Every row comes from one small tree of marks. Brackets hold a mark, then the marks that hang from it, in alphabetical order. Every link used is in the known rows. Which tree was each row made from?
Known rows:
{napep {bizu {rivez tizaze}} keke}: [ 1.47 -2.37 -4.43 -2.20 -2.58 -0.33 -1.28  1.99 -2.17  3.16 -1.73  1.37
 -1.60  3.20 -4.56]
{feziz denug tizaze}: [ 0.04 -3.71 -5.76 -0.61  0.34 -0.73  0.85 -2.99 -1.41  0.95 -1.12  2.21
 -2.93  1.90 -4.16]
{napep {bizu rivez} keke {tizaze {feziz denug}}}: [ 1.92 -4.56 -4.77 -2.40 -1.63 -0.62  0.34  0.09 -2.48  1.86 -3.23  4.89
 -0.27  2.28 -2.74]
{rivez bizu {tizaze {feziz denug} {napep keke}}}: [ 1.71 -5.21  0.12 -3.95 -2.29 -0.41  0.88  2.38 -1.57  1.29 -2.16  0.58
  0.24 -1.82 -2.34]
{bizu {napep {tizaze feziz}}}: [ 0.47 -2.90 -2.29 -0.64 -1.86 -0.56 -2.45 -2.27 -1.90  2.77 -0.91  2.37
 -2.32  0.72 -3.66]
{rivez {tizaze feziz}}: [-0.51 -2.51 -1.09 -1.42 -2.61 -0.86 -0.82  0.65 -1.30  2.48 -0.47  0.49
 -2.98 -0.49 -4.53]
{tizaze {feziz denug} {napep {bizu rivez} keke}}: [ 2.32 -3.15 -1.94 -2.09 -1.25 -1.38  1.03  2.23 -2.02  1.83 -3.14  2.28
  0.67  0.69 -1.28]
{denug {feziz {tizaze napep}}}: [ 0.20 -0.56 -0.30 -0.71 -1.99 -0.83  1.23 -2.60 -1.83  2.28 -2.34  0.10
 -2.49  2.42 -4.03]
{napep bizu keke {tizaze {feziz denug}}}: [ 1.35 -6.57 -4.10 -2.87 -1.52 -0.85  0.80 -0.68 -2.73  0.16 -3.31  5.70
 -0.83  1.32 -2.83]
{rivez tizaze}: [-0.49 -1.70 -3.42 -0.92 -1.77 -0.46 -0.71  0.04 -1.43  2.72 -0.22  0.58
 -3.84  1.27 -5.50]
{napep bizu keke tizaze}: [ 0.87 -4.39 -4.88 -2.09 -1.75  0.02  0.18 -1.23 -3.08  0.95 -2.72  5.90
 -2.32  3.23 -4.10]
{denug {feziz {tizaze {napep bizu keke}}}}: [ 1.68 -3.38 -0.81 -2.68 -2.56 -0.89  1.16 -1.27 -2.82  1.02 -3.94  1.85
 -0.94  3.36 -2.98]
{bizu {napep keke} {rivez {tizaze {feziz denug}}}}: [ 2.97 -3.49 -3.88 -1.61 -1.91 -0.94 -3.23  1.10 -1.26  3.78 -1.04 -1.45
 -0.24  1.01 -2.61]
{tizaze feziz {napep {bizu rivez} keke}}: [ 1.97 -1.74 -0.51 -1.63 -2.18 -0.94  0.35  2.25 -2.27  2.50 -2.86  2.34
  0.07  0.91 -1.54]
{rivez bizu {tizaze feziz {napep keke}}}: [ 1.34 -3.73  1.60 -3.32 -3.21  0.03  0.25  2.37 -1.76  1.87 -1.88  0.51
 -0.29 -1.61 -2.31]
{rivez bizu tizaze}: [-0.90 -2.36 -2.29 -2.30 -1.88  0.77 -0.52  1.33 -1.31  3.44  0.09  0.54
 -3.13  0.69 -5.69]
{rivez {tizaze {napep keke}}}: [ 1.60 -2.30 -1.69 -1.56 -2.46 -0.84  0.15  0.49 -2.03  1.46 -1.89  0.81
 -1.81  0.66 -3.29]

Which tree is each row?
[ 0.17 -4.07 -0.95 -2.28 -0.87 -1.88  1.58  1.21 -1.78  0.84 -2.26  2.40
 -0.66 -0.57 -2.48] -> {tizaze {feziz denug} {napep bizu}}
[ 2.49 -2.05 -2.40 -1.20 -2.88 -0.48 -3.97  1.22 -1.51  4.36 -0.79 -1.60
 -0.84  1.15 -2.89] -> {bizu {napep keke} {rivez {tizaze feziz}}}
[-0.04 -3.80 -3.71 -1.02 -0.85 -0.77  0.92 -1.85 -1.69  1.35 -1.65  4.11
 -2.47  0.40 -3.69] -> {napep {tizaze {feziz denug}}}
[ 2.41 -5.62 -4.28 -1.55 -1.03 -0.61 -1.88 -2.05 -2.19  1.53 -2.09  2.88
 -1.00  1.08 -2.19] -> {bizu {napep keke {tizaze {feziz denug}}}}
[ 0.67 -1.29 -2.59 -1.00 -1.65 -1.24  0.49 -0.92 -1.93  2.00 -2.32  2.10
 -0.69  2.52 -3.78] -> {feziz {tizaze {napep {bizu rivez}}}}
[ 0.00 -3.63 -0.18 -2.89 -2.69  0.18 -3.25  1.50 -1.10  4.05  0.31 -1.46
 -1.48 -0.75 -4.26] -> {rivez {bizu napep} {tizaze feziz}}
[ 1.87 -4.58 -3.69 -3.27 -2.34 -1.16 -0.58  2.56 -1.82  2.43 -2.25  1.32
 -0.21  1.20 -3.32] -> {napep {bizu {rivez {tizaze {feziz denug}}}} keke}
[ 0.32 -2.43 -0.90 -0.69 -0.42 -1.52  1.60  0.32 -1.25  1.35 -1.53  1.42
 -1.56 -1.20 -2.45] -> {tizaze {feziz denug} napep}
[ 1.48 -3.94 -1.61 -2.87 -2.86 -1.24  0.05  1.44 -2.53  0.90 -2.55  1.82
 -0.96  1.29 -3.68] -> {rivez {tizaze {napep bizu keke}}}
[ 0.52 -4.99 -2.70 -2.62 -0.93  0.31 -1.60 -1.11 -1.56  2.92 -0.93  2.08
 -0.98  0.02 -3.51] -> {rivez {bizu {napep {tizaze {feziz denug}}}}}
[ 2.23 -0.95  0.02 -1.17 -3.28 -1.02 -0.49  1.91 -1.64  2.99 -2.13 -0.08
 -0.41 -0.16 -2.22] -> {bizu {rivez {tizaze feziz {napep keke}}}}
[ 1.55 -2.15  0.14 -0.92 -1.58 -0.74  0.87  0.59 -2.03  1.12 -2.28  2.01
 -1.45 -0.55 -1.30] -> {tizaze feziz {napep keke}}
[ 2.00 -6.21 -2.14 -3.78 -1.86  0.15 -2.59  1.69 -1.41  2.78 -0.85 -0.88
 -0.21 -0.51 -2.90] -> {rivez {bizu {napep keke}} {tizaze {feziz denug}}}
[ 2.54 -1.97 -3.40 -0.48 -2.17  0.04 -2.99 -1.38 -2.17  3.91 -1.80  1.98
 -0.98  2.14 -2.41] -> {bizu {napep keke {tizaze feziz}} rivez}
[ 2.29 -1.24 -1.43 -2.01 -2.72 -0.69  0.74 -0.58 -2.57  2.70 -3.90  1.03
 -0.34  4.24 -3.03] -> {denug {feziz {tizaze {napep {bizu rivez} keke}}}}
